What can hang from each mark
j_374: j_35
j_170: j_7 j_970
j_24: j_970
j_970: j_24 j_170
j_675: j_631
j_7: j_39 j_316 j_487
j_35: j_374 j_631
j_352: j_39
j_39: j_7 j_374 j_710
j_540: j_631
j_316: j_7 j_631
j_135: j_487
j_179: j_631 j_710
j_487: j_7
j_710: j_39
j_631: j_35 j_179 j_316 j_540 j_675

Each row was made from one small tree. The marks that hang from a mark follow it in brackets, in the order of their numbers. Every link used is in the known rows. Write each row's tree.
In the rows, zero is written as 128.
Known rows
j_374(j_35(j_631(j_675))): [127 113 128 130 126 139 129 125 115 138 129 134 147 118 132 154 130 137
 129  89 151 126 142 131 140 143 118 140 128 118 134 136 134 120 115 131
 127 172 133 115 140 146 137 130 128]
j_540(j_631(j_35 j_179 j_316(j_7))): [130 144 132 131 108 137 127 150 123 139 123 117 142 125 136 143 117 140
 138 176 145 121 130 134  41 108 131 146 122 144 130 120 132 144 122 130
 125 132 133 122 116 118 153 137 134]
j_24(j_970(j_170(j_7))): [141 137 125 119 115 133 121 101 127 121 146 124 142 128 107 143 133 137
 126 180 144 130 134 139 138 114 144 111 140 136 126 128 137 120 124 129
 133 123 137 132 136 110 104 122 127]
j_179(j_631): [127 134 123 122 127 130 134 129 135 122 123 120 136 133 129 130 124 129
 129 154 124 126 118 131 129 122 130 119 119 125 130 129 134 135 119 125
 128 134 133 129 132 126 110 136 122]
j_710(j_39(j_374)): [131 131 117 129 130 121 119 136 119 125 126 110 132 117 135 135 126 123
 141 130 139 122 127 128 109 132 126 120 120 129 128 119 125 130 133 129
 136 131 131 129 147 116 138 133 128]
j_970(j_24 j_170): [129 131 127 114 124 128 125 109 122 133 133 117 123 119 115 143 133 134
 126 130 147 131 120 130 150 110 128 117 130 135 127 128 138 118 134 129
 150 136 130 132 138 117 116 139 125]
j_316(j_7(j_39(j_374(j_35)) j_487)): [136 179 124 142 135 127 132 136 126 116 121 103 150 111 125 142 118 132
 137 148 149 128 134 119 102 154 130 116 110 146 129 125 120 128 119 131
 157 140 132 123 115 133 131 164 156]
j_675(j_631(j_35(j_374) j_179 j_316)): [118 151 136 122  95 138 126 141 131 147 125 116 127 139 134 143 114 138
 147 156 133 108 128 148  85 134 119 171 132 136 131 122 141 135 125 131
 132 156 133 128 110 111 141 123 125]
j_7(j_316(j_631) j_487): [139 156 125 123 147 121 139 118 132 127 127 114 131 125 137 119 127 139
 135 166 132 129 129 133 107 139 125 137 121 133 134 126 139 136 126 127
 137 123 133 116 141 131 134 148 132]
j_352(j_39): [131 125 134 123 130 129 120 130 136 126 133 134 120 136 122 123 130 136
 131 130 125 132 124 129 133 118 128 115 125 124 125 127 126 124 131 129
 113  72 120 130 145 141 122 144 133]
j_170(j_7): [141 124 121 125 123 130 128 118 129 131 131 126 130 134 125 123 129 125
 129 138 127 131 133 137 123 120 130 118 136 127 126 128 128 122 122 128
 124 155 137 134 126 132 116 127 119]
j_487(j_7): [128 119 124 125 123 123 130 124 139 125 128 127 124 125 123 139 124 131
 132 137 122 124 133 130 123 122 130 107 128 132 129 127 135 131 131 128
 129 103 129 136 117 113 134 134 134]
j_374(j_35(j_631(j_316(j_7)))): [134 123 129 129 115 138 128 132 120 138 123 131 155 117 132 154 119 143
 135 158 148 138 134 122  90 145 135 162 128 133 131 137 148 131 119 133
 137 135 127 131 125 136 144 131 137]
j_316(j_7 j_631(j_35 j_179)): [139 144 131 136 133 130 138 142 131 141 126 130 140 129 130 119 122 152
 126 161 146 136 131 120  89 118 128 169 122 141 133 135 130 148 128 126
 132 111 142 127 111 117 148 143 136]
j_316(j_7): [137 135 127 135 132 125 129 136 131 123 123 130 141 124 126 127 126 131
 126 158 132 137 130 120 108 124 133 142 125 134 127 129 126 129 128 129
 128 102 131 130 114 133 132 136 137]
j_970(j_24): [130 130 125 121 123 127 129 120 120 133 125 120 120 123 127 134 132 127
 132 105 139 133 130 131 140 113 124 124 124 133 129 130 129 125 131 130
 137 122 125 134 127 130 125 141 124]
j_970(j_170(j_7(j_316 j_487))): [147 155 123 112 131 120 123 106 134 118 139 105 135 127 119 130 127 133
 133 184 136 125 122 144 104 121 133 111 141 138 126 118 146 118 122 128
 141 148 137 119 141 127 108 142 127]
j_374(j_35(j_631(j_179 j_540 j_675))): [119 114 122 122 117 133 123 136 120 139 137 150 150 130 131 168 121 149
 129  95 162 127 140 123 135 117 110 157 129 120 135 138 123 130 112 128
 136 252 130 124 149 138 149 144 129]
j_39(j_710): [127 147 128 125 118 125 128 128 128 128 122 125 125 126 135 134 126 128
 128 137 132 138 133 130 136 120 139 124 120 132 128 124 116 130 128 128
 128 111 139 131 134 133 132 135 125]
j_135(j_487(j_7(j_39(j_374) j_316))): [115 154 119 122 109 118 120 114 130 104 128 105 127 110 143 141 123 121
 124 174 124 112 130 127 105 158 143 142 105 151 132 120 123 131 135 132
 142  92 133 116  99 133 130 150 140]
j_631(j_179): [124 139 130 125 124 129 124 133 125 129 132 139 129 137 124 129 124 137
 127 139 134 130 131 127 122 117 120 129 133 132 127 129 127 134 130 128
 129 140 125 133 130 120 136 131 121]
j_316(j_7(j_39(j_374)) j_631(j_540)): [127 152 109 135 141 125 141 133 132 129 120 122 143 110 133 139 124 140
 113 170 141 144 123 108 101 152 138 190 102 139 133 131 116 135 118 127
 161 181 142 124 122 131 137 163 148]
j_316(j_631(j_540)): [128 122 117 125 138 125 138 126 138 141 128 134 131 128 133 133 129 142
 121 136 136 137 129 119 132 120 124 167 119 125 133 135 125 138 124 125
 139 192 136 129 143 123 133 136 133]
j_7(j_39(j_710) j_316 j_487): [119 182 127 114 126 119 131 116 128 110 126 103 129 114 143 128 128 124
 133 172 133 132 122 135 111 142 144 110 113 140 132 119 118 123 115 130
 137 115 135 112 132 146 131 151 133]
j_970(j_170(j_7)): [140 125 123 120 123 130 124 110 133 129 137 123 131 131 111 133 130 135
 122 160 137 129 123 137 129 114 134 118 142 130 125 126 141 120 127 128
 138 154 140 129 137 118 107 125 123]
j_631(j_675): [123 126 126 133 128 133 132 124 123 128 127 127 129 125 133 130 133 128
 129 115 136 125 132 126 136 134 124 138 123 120 131 129 121 121 120 128
 130 155 129 115 143 145 133 137 124]
j_710(j_39(j_7(j_316 j_487))): [128 142 125 116 145 114 125 128 118 109 134 100 143 124 136 118 124 130
 148 170 135 119 130 130  92 118 124 100 124 134 134 121 116 120 134 130
 111 156 118 119 139 121 130 137 128]
j_970(j_24 j_170(j_7(j_39))): [130 137 118 110 116 134 129  94 124 127 135 109 124 118 110 138 142 127
 122 152 147 135 116 140 139 117 136 107 132 136 127 130 131 106 123 132
 154 171 136 130 126 128 103 141 120]
j_374(j_35(j_631)): [131 117 129 126 124 134 125 129 122 138 130 135 145 123 126 149 124 139
 130 105 143 128 136 132 133 139 125 128 131 126 131 138 140 127 124 131
 131 139 130 128 127 128 135 127 131]
j_710(j_39): [128 114 123 124 128 122 121 128 125 121 129 119 132 123 132 124 133 122
 143 129 137 127 124 129 120 113 123 113 129 123 129 127 125 124 135 128
 122 134 125 129 148 117 136 122 123]
j_7(j_39(j_374) j_316(j_631)): [123 160 118 126 135 128 135 109 120 124 125 115 135 112 143 129 132 131
 117 166 130 133 122 123 101 181 140 165 104 139 133 125 130 128 118 130
 160 133 135 113 128 132 133 150 130]
j_352(j_39(j_374)): [133 141 129 126 131 127 118 136 128 127 130 127 121 129 128 134 123 136
 126 130 125 130 127 126 122 136 133 126 115 131 124 120 126 129 129 129
 129  60 128 131 148 141 124 157 137]
j_35(j_374 j_631(j_316 j_540 j_675)): [107 113 121 115 107 135 133 131 135 149 126 141 132 126 140 166 122 145
 131 126 142 125 119 135 121 131 122 203 127 112 134 133 136 128 112 129
 146 203 139 121 151 147 145 128 135]
j_24(j_970): [128 136 129 125 119 131 124 121 123 120 136 130 135 125 122 137 132 132
 129 146 137 128 139 129 135 131 138 122 125 136 130 130 124 130 126 130
 122 100 127 132 127 120 124 126 131]
j_487(j_7(j_39(j_710) j_316)): [117 152 123 112 110 119 129 108 133 111 126 115 126 114 140 144 129 123
 127 184 124 133 130 131 106 141 151 118 110 141 132 121 121 122 119 131
 140  81 135 124 111 131 134 152 130]
j_7(j_39 j_316(j_631)): [123 143 123 120 136 130 138 105 126 121 128 121 134 120 138 120 140 132
 118 173 129 136 121 126 109 163 137 156 113 132 135 132 131 125 122 130
 140 138 128 110 128 135 133 139 124]
j_675(j_631(j_35 j_316)): [122 136 130 131 106 138 132 139 124 142 127  99 125 119 143 134 121 121
 143 144 131 109 126 139  80 150 136 146 125 138 134 127 140 126 114 129
 128 144 128 121 115 130 131 127 127]
j_631(j_35 j_179(j_710(j_39)) j_540): [124 112 126 119 123 118 114 148 119 134 136 113 148 131 145 137 119 137
 147 105 161 121 110 121  87  67 118 115 118 124 131 127 114 149 119 125
 119 202 132 137 145 112 137 142 125]
j_39(j_7(j_316 j_487) j_374): [128 174 127 126 143 119 128 131 113 117 130 103 139 123 138 132 111 135
 132 167 126 116 135 125  89 150 131 127 114 144 132 114 116 126 122 128
 135 146 129 120 117 128 123 153 139]
j_170(j_970): [128 127 133 126 137 124 130 132 121 118 128 124 127 128 130 137 125 128
 117 129 127 125 125 125 117 133 132 121 122 122 126 132 130 125 129 125
 130 121 116 129 123 133 137 127 136]

Write each row's tree
[121 126 130 118 107 140 122 129 115 144 135 142 142 130 132 155 118 149
 138 137 149 129 134 129 101 138 119 140 136 130 131 138 149 138 121 132
 139 177 122 134 140 122 145 122 123] | j_374(j_35(j_631(j_179 j_316)))
[129 124 131 121 121 133 121 132 119 139 134 147 145 132 121 154 120 149
 128 113 150 129 140 132 131 130 115 129 137 129 130 135 139 135 125 131
 130 161 127 133 126 120 142 128 126] | j_374(j_35(j_631(j_179)))
[114 161 121 122 127 132 142 102 121 121 122 119 135 113 150 129 143 132
 122 169 141 142 130 124 123 162 144 161 100 129 138 128 112 118 111 130
 143 142 140 102 145 154 140 152 118] | j_7(j_39(j_710) j_316(j_631(j_675)))
[129 160 119 121 143 113 123 134 111 111 132  93 143 119 142 126 116 129
 146 165 138 115 130 128  80 136 127 110 115 140 133 113 113 123 130 129
 128 151 124 120 140 115 130 147 134] | j_710(j_39(j_7(j_316 j_487) j_374))
[135 165 127 132 113 127 124 131 120 130 122 117 141 122 140 158 117 131
 133 113 145 130 149 125 139 142 133 122 111 137 128 119 117 135 124 129
 149 136 141 134 134 123 129 147 134] | j_39(j_374(j_35) j_710)
[135 152 123 127 148 126 141 113 127 125 127 115 132 121 144 120 133 139
 136 155 138 127 133 128 114 148 121 146 115 127 136 128 133 129 118 127
 136 150 133 105 158 147 138 157 128] | j_7(j_316(j_631(j_675)) j_487)
[108 120 125 119 109 141 130 129 115 143 130 141 129 126 140 146 121 146
 126 149 148 127 123 132  96 143 122 157 133 122 134 136 142 131 113 131
 137 173 124 122 153 143 154 127 116] | j_35(j_631(j_179 j_316 j_675))
[127 139 133 127 119 133 124 146 125 138 129 122 134 131 131 144 123 137
 129 123 141 112 132 143  92 102 120 113 125 135 130 119 122 138 125 128
 117 137 136 119 118 110 141 135 127] | j_540(j_631(j_35 j_179))
[120 127 123 128 118 144 132 126 118 131 123 119 130 121 143 150 133 126
 137 142 137 118 138 137  90 132 123 126 117 123 131 122 126 125 119 130
 132 177 127 108 155 137 142 133 119] | j_540(j_631(j_316 j_675))
[132 140 126 114 129 124 132 107 119 105 135 114 134 124 132 129 132 118
 111 169 126 127 120 134  89 149 146 125 120 127 126 129 128 106 114 129
 139 154 117 119 107 151 124 135 128] | j_170(j_7(j_39 j_316) j_970)
[127 154 132 133 127 133 147 131 142 137 116 121 141 121 126 124 128 144
 124 159 139 135 119 128 108 140 136 187 113 132 132 133 128 137 127 129
 144 102 151 115  99 122 137 137 150] | j_316(j_7(j_39) j_631(j_35(j_374)))
[149 138 118 108 127 127 130  85 124 135 135 111 132 125 122 136 138 140
 126 178 146 142 126 139 125 118 133 143 128 138 131 128 147 119 128 130
 153 146 141 127 140 121 110 146 112] | j_970(j_24 j_170(j_7(j_316(j_631))))
[120 167 127 129 124 127 129 135 113 128 122 116 135 124 138 138 111 136
 119 152 130 131 142 121 124 142 144 129 111 141 130 120 101 129 126 128
 133 143 142 131 118 120 123 141 129] | j_39(j_7 j_374 j_710)
[126 131 123 131 119 125 127 144 132 140 129 108 133 122 136 142 121 123
 130 117 136 111 130 135 106 123 130 160 124 135 135 127 123 124 113 127
 122 188 135 124 106 127 127 143 134] | j_675(j_631(j_35 j_540))
[123 163 121 129 106 127 128 119 129 118 123 110 137 111 133 166 119 128
 133 129 139 128 144 125 133 153 141  96 103 142 130 124 118 131 120 131
 160 132 141 133 117 117 131 155 140] | j_487(j_7(j_39(j_374(j_35) j_710)))
[141 139 133 132 128 132 115 131 126 127 133 125 135 133 126 148 122 138
 137 109 138 126 139 123 135 137 125 117 111 129 125 121 125 128 129 130
 130  94 125 132 145 133 121 158 141] | j_352(j_39(j_374(j_35)))
[142 128 121 112 116 129 125 101 126 134 135 113 125 125 110 139 134 132
 127 142 147 133 124 139 144 100 130 105 137 135 126 126 140 113 130 130
 146 155 139 136 135 122 105 137 119] | j_970(j_24 j_170(j_7))
[127 154 121 129 144 117 126 144 115 119 129  97 138 122 132 125 115 134
 146 138 138 114 130 128 106 126 124  91 120 135 133 118 112 126 135 128
 126 166 128 129 141 108 128 137 136] | j_710(j_39(j_7(j_487) j_374))
[132 159 118 115 118 127 122  98 121 115 138 104 138 114 124 143 130 125
 113 189 134 126 116 136  98 160 147 138 123 139 126 117 135 111 114 131
 166 154 140 115 126 131 109 146 125] | j_970(j_170(j_7(j_39(j_374) j_316)))
[127 182 133 125 138 122 124 142 125 122 126 110 125 130 133 131 109 147
 132 155 127 129 136 128 122 123 140  94 108 142 128 117 101 128 129 128
 120  78 137 135 147 138 117 167 142] | j_352(j_39(j_7(j_487) j_374 j_710))
[132 154 132 130 125 129 121 122 106 118 133 113 157 127 138 150 115 134
 129 140 135 120 150 115 107 161 129 148 110 143 133 118 116 121 124 131
 136 184 123 121 113 120 120 146 131] | j_39(j_7(j_316) j_374(j_35))
[137 127 122 121 131 121 134 107 139 126 127 125 131 123 136 133 127 139
 129 172 123 131 137 128 105 139 133 140 118 136 134 129 142 136 130 128
 139  91 131 125 123 112 139 143 129] | j_487(j_7(j_316(j_631)))
[132 151 131 120 118 130 115 135 121 138 125 132 138 122 134 163 117 146
 130 114 145 138 140 135 139 139 140 121 113 133 127 124 129 130 120 131
 130  59 141 135 152 144 132 161 137] | j_352(j_39(j_374(j_35(j_631)) j_710))
[132 154 119 123 133 129 137 117 135 120 132 110 126 123 121 116 131 125
 132 150 129 126 122 143 116 128 131  87 135 131 128 129 123 120 115 129
 132 170 134 123 124 141 113 139 130] | j_170(j_7(j_39 j_487))
[143 128 123 117 126 125 132 116 117 125 131 113 121 128 127 136 128 124
 120 115 137 133 129 137 126 107 131 104 126 129 124 131 130 115 126 128
 139 140 122 141 116 138 123 136 122] | j_170(j_7 j_970(j_24))
[125 129 132 129 125 136 135 135 116 127 125 101 151 126 148 130 121 125
 135 110 145 113 108 129 108 111 132 116 102 119 132 128 126 145  99 124
 125 144 143 116 140 139 107 154 120] | j_179(j_631(j_35 j_675) j_710)
[119 120 129 121 120 134 131 129 129 142 121 141 135 127 128 150 126 140
 122 113 136 124 127 144 144 134 122 169 131 114 131 130 135 123 122 131
 135 123 143 114 136 143 144 126 129] | j_35(j_374 j_631(j_675))
[132 155 120 116 131 128 133 108 136 119 137 105 130 121 110 126 132 132
 124 174 138 125 114 144 125 126 135  87 139 132 127 129 136 114 119 129
 146 173 139 122 139 129 104 140 135] | j_970(j_170(j_7(j_39 j_487)))
[122 162 127 117 135 121 131 116 126 109 131 107 128 118 135 122 133 123
 132 164 130 123 116 133  99 150 132 116 122 136 132 123 129 118 116 131
 138 127 122 111 127 145 129 145 136] | j_7(j_39 j_316 j_487)
[128 125 122 127 128 126 139 120 131 139 133 119 139 117 153 136 132 136
 129 122 148 123 126 120  99 129 130 204 109 125 141 127 121 130 108 125
 136 199 142 103 141 145 138 152 133] | j_7(j_316(j_631(j_35 j_540 j_675)))
[126 163 123 111 104 134 123  95 127 115 141 116 139 117 112 148 138 135
 120 195 149 140 131 141 147 127 163 104 126 142 128 128 121 117 117 130
 139 124 146 127 132 120 105 131 124] | j_24(j_970(j_170(j_7(j_39(j_710)))))
[127 167 131 133 122 131 126 132 109 127 126 115 148 127 137 152 109 138
 133 125 142 129 155 117 136 144 137 120 108 142 131 120 102 128 127 130
 135 183 138 133 119 116 120 145 131] | j_39(j_7 j_374(j_35) j_710)
[120 142 135 127 110 139 120 142 109 140 129 102 136 131 150 134 112 133
 144 148 143 112 122 135  65 125 128 122 118 138 130 130 136 145 111 130
 123 160 125 132 120 120 132 140 116] | j_675(j_631(j_35 j_179(j_710) j_316))
[122 159 121 126 146 129 147 107 127 117 127 110 131 113 142 119 139 135
 130 162 139 127 122 129 110 163 128 140 109 128 138 130 128 121 112 129
 143 164 131  99 150 152 139 158 130] | j_7(j_39 j_316(j_631(j_675)) j_487)
[146 134 124 110 124 120 127 105 111 117 132 109 127 128 135 140 131 120
 122 133 136 132 130 137 104 116 135 127 120 132 127 124 135 110 124 129
 141 139 118 133 114 148 124 146 121] | j_170(j_7(j_316) j_970(j_24))
[129 134 133 133 123 137 146 129 138 148 121 125 134 127 136 130 129 145
 130 110 142 120 132 134 132 136 121 180 119 117 136 129 129 135 125 127
 135 137 153 110 133 128 139 131 135] | j_316(j_631(j_35(j_374) j_675))
[148 161 125 111 124 123 121  99 129 111 147 108 143 123 113 142 129 138
 135 202 144 124 132 146 113 122 143 106 136 142 128 121 143 120 118 129
 138 109 133 122 141 120 106 139 131] | j_24(j_970(j_170(j_7(j_316 j_487))))
[122 128 112 125 118 133 141 137 138 125 121 121 149 124 142 146 120 133
 133 183 141 131 117 112  87 117 133 187 104 123 135 129 125 132 104 124
 143 218 132 124 149 149 126 156 134] | j_179(j_631(j_316(j_7) j_540 j_675))
[125 135 134 131 114 139 133 137 132 141 120 119 136 125 133 156 128 132
 134  97 139 104 138 151 112 112 118 141 120 119 131 115 120 129 123 130
 125 143 150 102 124 125 138 134 135] | j_540(j_631(j_35(j_374) j_675))
[119 130 115 124 111 130 127 134 129 136 126 115 127 125 138 148 123 125
 138 153 128 122 130 129  95 137 126 166 122 133 133 129 131 121 116 129
 131 214 121 131 131 130 130 138 126] | j_675(j_631(j_316 j_540))
[145 147 126 122 143 121 136 129 128 117 131 111 126 133 125 127 120 130
 126 141 130 124 126 139 106 116 129  87 134 126 125 128 130 123 122 125
 129 147 123 131 128 139 124 133 138] | j_170(j_7(j_487) j_970)
[130 128 122 129 132 121 114 136 107 122 125 102 142 120 145 135 123 123
 143 121 145 125 120 125 101 113 126  96 109 125 124 120 122 139 126 129
 134 128 132 135 152 116 127 143 121] | j_179(j_710(j_39(j_374)))
[121 125 116 127 134 130 137 129 131 139 132 144 135 135 135 138 128 151
 123 130 150 135 134 116 133 117 111 171 119 122 135 135 117 138 120 124
 137 242 134 123 157 131 147 147 123] | j_316(j_631(j_179 j_540 j_675))
[121 147 127 122 106 125 123 151 142 146 129 125 132 139 127 155 113 140
 136 129 137 109 133 143 113 107 113 177 129 133 132 124 125 133 123 127
 127 200 140 128 102 112 139 139 132] | j_675(j_631(j_35(j_374) j_179 j_540))
[135 160 112 123 131 129 136 101 122 125 130 111 139 118 139 126 131 128
 115 176 129 135 127 133  92 170 141 158 112 138 130 125 129 124 112 131
 153 155 143 119 124 135 122 149 120] | j_170(j_7(j_39(j_374) j_316(j_631)))
[134 141 122 106 122 124 131  99 110 109 131 105 126 119 133 138 138 116
 116 149 136 132 120 136 101 136 142 115 114 134 128 130 128 104 116 131
 148 155 116 126 106 154 121 148 122] | j_170(j_7(j_39 j_316) j_970(j_24))
[130 128 120 122 119 117 128 107 140 118 127 121 130 124 143 126 126 140
 128 180 125 123 142 128 120 129 131 157 114 142 135 129 133 144 146 129
 126  89 136 120 111 122 133 137 130] | j_135(j_487(j_7(j_316(j_631))))
[128 155 132 119 144 120 131 125 120 114 132 110 138 130 133 122 119 135
 135 169 123 119 131 127 100 133 129 118 124 140 134 121 120 123 124 129
 118 153 121 118 119 130 122 140 133] | j_39(j_7(j_316 j_487))
[148 155 121 107 126 119 124  97 125 123 137  98 127 122 121 137 130 132
 136 165 146 128 123 145 116 106 130 107 135 141 128 118 145 115 125 131
 146 141 135 128 139 131 105 155 123] | j_970(j_24 j_170(j_7(j_316 j_487)))
[137 131 121 132 122 124 117 132 116 123 130 110 146 120 134 149 126 123
 150 102 151 122 139 124 121 134 119 111 117 129 128 121 123 129 135 129
 140 172 128 130 149 110 133 135 131] | j_710(j_39(j_374(j_35)))
[121 125 123 131 125 131 141 136 132 147 135 131 136 128 140 135 125 150
 124 116 155 125 128 119 114 112 116 181 118 125 139 135 113 141 113 122
 133 233 142 118 147 130 145 148 131] | j_316(j_631(j_35 j_179 j_540 j_675))
[116 122 125 123 124 134 126 133 117 138 130 148 134 127 131 142 125 145
 119 125 145 127 128 133 122 130 119 142 135 122 132 135 131 129 117 130
 130 148 130 122 139 144 151 136 118] | j_35(j_631(j_179 j_675))
[111 158 122 113 100 115 123 109 138 102 125 110 126 115 147 136 128 124
 127 188 127 124 133 132 121 133 150 131 106 149 133 121 112 130 136 132
 124  83 136 118 101 139 132 146 131] | j_135(j_487(j_7(j_39(j_710) j_316)))
